What can hang from each mark:
lutok: giru nofug zuzos
zuzos: lutok virab
giru: duru nofug
barorok: giru
duru: giru
nofug: giru lutok
virab: zuzos

Each row was made from one small tree. Brackets hold a mark, then the marks that hang from it, in alphabetical order. Every link used is in the known rows. Write each row's tree.
Known rows:
[virab [zuzos [lutok nofug]]]: [  4.1  18.6  12.5  20.9 -14.8  11.6  16.5 -33.9   6.3   4.6  18.7   5.8
  17.9 -15.0  15.7   8.4  -6.4]
[nofug [lutok zuzos]]: [  6.4   8.5  -1.0  19.2   0.4 -18.0  10.3   3.6  12.7  21.8  11.6   7.8
   6.9  10.8  -8.8  -4.5 -19.7]
[nofug [lutok [giru duru] zuzos]]: [  6.5   5.5   8.4  21.8   7.3 -24.5   6.0   3.3   1.9  21.0  -1.7   1.6
  16.2  37.3 -18.8  -2.6 -16.2]
[lutok giru]: [ 19.6  -5.6   4.9  -6.4 -18.9   9.3  -1.5  16.3 -13.9  -4.5  16.1  -3.9
  13.1   2.1  -3.7 -24.8   3.9]
[lutok nofug]: [ 10.8  -1.0  13.0   3.3 -18.0  16.3  12.7  22.4  10.0  -1.3  26.7  -6.6
  10.0 -10.6   7.1 -21.2   5.2]
[lutok [giru duru] zuzos]: [  9.1  -9.1  16.7   9.6  -6.4 -12.9  -1.9  18.1  -5.6  -4.6   2.3  -5.5
  26.9  29.2  -4.0 -27.1  -2.3]
[giru [nofug [lutok zuzos]]]: [  1.6 -10.1  -8.4   4.5  12.2   6.5  -9.8  12.4  -3.0  19.0   2.6  -0.5
 -12.0  20.1 -10.7   2.0   0.7]
[giru duru [nofug lutok]]: [-21.7  -6.6 -18.5 -21.7  23.8  -1.8 -35.9  13.0 -14.7  29.7  -4.2 -13.0
 -25.3  19.7 -12.5  36.7  -1.5]
[virab zuzos]: [ -2.9   9.8   0.8  11.3 -17.6   5.3  -3.7 -14.2  -6.0   4.0  32.0   9.0
   2.3 -11.4   9.3   2.4  -8.9]
[virab [zuzos [lutok [nofug [giru duru]]]]]: [ -9.6  24.8  11.8  15.6  -6.7  -2.8  12.6 -38.0  -1.8   9.3   4.3   5.6
   8.8  -7.3  11.7  21.3  -0.2]
[duru [giru [nofug lutok]]]: [ -4.9 -20.8 -26.4 -15.6   6.7  16.6 -25.8  11.5 -19.2   2.3   7.3  12.5
 -28.4 -10.2  10.0  23.4  -2.5]
[zuzos [lutok [nofug [giru duru]]] virab]: [ -3.1  16.3  -0.4 -15.7  -2.7   5.5  17.4 -21.9  11.8 -14.3 -14.2  -2.5
  -5.0 -47.4  21.5   9.7  14.1]
[giru duru [nofug [lutok [zuzos virab]]]]: [-18.5  -9.9 -12.8  -8.3  26.0  -4.1 -25.4   8.5  -2.1  14.9 -10.0  -6.8
 -20.8  16.9  -6.9  23.8   0.1]
[nofug lutok]: [  2.0  12.0 -11.8  -0.1  -0.7  -9.8  -0.3   2.3   3.3  26.5  16.3   2.8
  -5.8  -4.3 -10.2  11.1 -17.5]
[barorok [giru [nofug lutok]]]: [-11.7 -14.5 -12.2 -17.4  -7.7  19.4 -21.5   0.0 -11.9 -19.5  -3.3  -2.8
 -13.6  13.7 -29.6   0.8 -10.7]
[zuzos lutok virab]: [  5.9   8.8 -16.8 -26.7  -9.9  13.0   1.6 -21.3  10.1 -16.8   1.6  -0.9
  -2.0 -65.7  25.7   6.0  -0.3]
[giru duru]: [-17.0   0.0 -10.8 -29.0  -3.5  -9.4 -26.8  18.5  -8.5   9.4  14.3 -12.9
  -3.5 -11.9   5.9  11.7  -6.8]

Which tree is each row?
[  5.4 -23.7   6.9   0.4   7.5   9.8 -12.0  15.4  -7.5 -21.3 -11.1  -5.7
   3.8  20.8   0.2 -21.4  17.6] : [lutok [giru duru nofug] [zuzos virab]]
[ 10.7   2.2  21.6  24.8 -12.0   1.4  37.5   8.4  20.7 -23.1   2.2  10.0
   4.3 -10.3  10.8 -39.3  21.0] : [lutok [nofug giru] [zuzos virab]]
[ 24.4 -10.9  13.1  14.9 -15.1   5.6  15.3   9.2   5.5 -27.5   6.6   5.6
  19.9  -1.6   5.3 -45.4   6.4] : [lutok giru [zuzos virab]]
[ -2.2 -23.7 -22.2  -5.1   8.6  14.6 -17.5   7.3  -8.0 -11.6   1.8  17.8
 -26.1 -14.5  15.4  13.2  -0.3] : [duru [giru [nofug [lutok [zuzos virab]]]]]
[  3.4  -5.2 -11.1 -29.0   6.3  19.6 -13.1 -17.4  -8.6 -16.6 -19.5 -10.4
  -3.9 -27.7  13.0  13.0  13.5] : [zuzos [lutok [giru duru nofug]] virab]
[-25.1 -16.8 -10.1 -15.1   5.4   5.8 -26.7  -3.7  -4.2 -27.6 -16.5  -4.3
 -13.8  17.2 -25.3   8.4 -11.7] : [barorok [giru duru [nofug [lutok [zuzos virab]]]]]
[-16.7  18.9  -5.9   8.2  15.0 -38.4   9.0 -10.7   4.6  15.7 -17.8  12.0
 -18.3   6.2  -9.4  15.4  -2.1] : [nofug [giru duru] [lutok [zuzos virab]]]
[ -2.6   4.0  24.9  20.6  -5.0 -14.3  23.2  17.1   9.9  -1.1  -0.4   0.1
  12.0  18.9   2.2 -25.1  12.7] : [lutok [nofug [giru duru]] zuzos]
[  6.5   4.5   5.0  19.3   8.7 -19.5   8.1  -3.0   7.8   7.7  -4.8   4.7
   8.6  19.9 -12.5  -2.8 -11.7] : [nofug [lutok [giru duru] [zuzos virab]]]
[ -1.9 -23.0 -19.8  -2.9   7.6  11.2 -19.3  12.4 -13.6  -0.5   4.2  15.1
 -20.1  -0.6  10.4  13.7  -3.9] : [duru [giru [nofug [lutok zuzos]]]]
[-27.4 -13.7 -13.8 -26.2   3.0   7.3 -35.4   0.6 -15.4 -13.6 -11.3  -9.9
 -15.6  21.5 -30.7  18.9 -13.9] : [barorok [giru duru [nofug lutok]]]
[ 12.1   5.8   9.9  -7.7  -3.9  15.3  15.0 -17.3  10.4 -19.5 -10.6  -8.7
  15.4 -28.9  15.4  -1.0   9.2] : [zuzos [lutok [giru duru] nofug] virab]
[  7.2  16.8   6.2  -5.8 -11.2   5.3  22.0 -13.6   4.3   3.6  -3.8  -2.6
   8.1 -25.5  12.5  -0.4   9.6] : [zuzos [lutok [nofug giru]]]
[  5.2 -22.3  12.1   3.3   5.4   2.9 -15.1  23.3 -15.5  -3.9  -7.1  -9.8
  13.2  42.7  -7.7 -20.6  11.4] : [lutok [giru duru nofug] zuzos]
[  1.9 -10.9 -11.7   2.5  13.0  10.3  -7.8   7.5   2.1   7.7  -0.2   2.2
 -17.8   6.2  -5.4   1.1   4.7] : [giru [nofug [lutok [zuzos virab]]]]
[ -0.9  18.2  -4.3  17.4   4.6 -26.7  23.2 -12.1   8.1  10.1 -10.1  18.7
 -15.6  -2.1  -8.2  -2.1   0.4] : [nofug giru [lutok [zuzos virab]]]
[-16.4  19.9  -2.2  11.2  13.7 -44.0   6.0  -4.6  -1.4  29.5 -14.6   8.8
 -10.9  23.3 -16.0  15.9  -7.3] : [nofug [giru duru] [lutok zuzos]]
[ 12.2   7.3  16.0  -3.9  -6.2   7.5  11.2  -7.0   0.3   2.2  -5.4 -13.6
  27.7  -1.4   5.4   0.0   3.0] : [zuzos [lutok [giru duru] nofug]]
[ 15.9 -10.1  32.9  27.1  -6.3   3.9  23.4  15.6  16.1 -25.2   0.0  -4.1
  27.8  20.0   3.8 -38.7  12.2] : [lutok [giru duru] nofug [zuzos virab]]
[ 11.5   8.9   0.3 -10.0 -10.7  21.7  19.9 -17.2  21.1 -19.3   2.5  -3.2
   6.4 -55.5  26.1  -3.2   6.7] : [zuzos [lutok nofug] virab]
[  2.7   9.0  -1.9   2.4   5.3 -16.3  -4.6   2.3  -7.7  26.4   3.2  -3.0
   3.5  22.5 -19.4  13.5 -14.7] : [nofug [lutok [giru duru]]]
[ -2.9  17.5   5.6 -11.2  -4.6  -2.5  13.3 -12.4   2.2   7.5  -8.9  -7.2
   6.9 -19.3  11.6  11.1   7.2] : [zuzos [lutok [nofug [giru duru]]]]
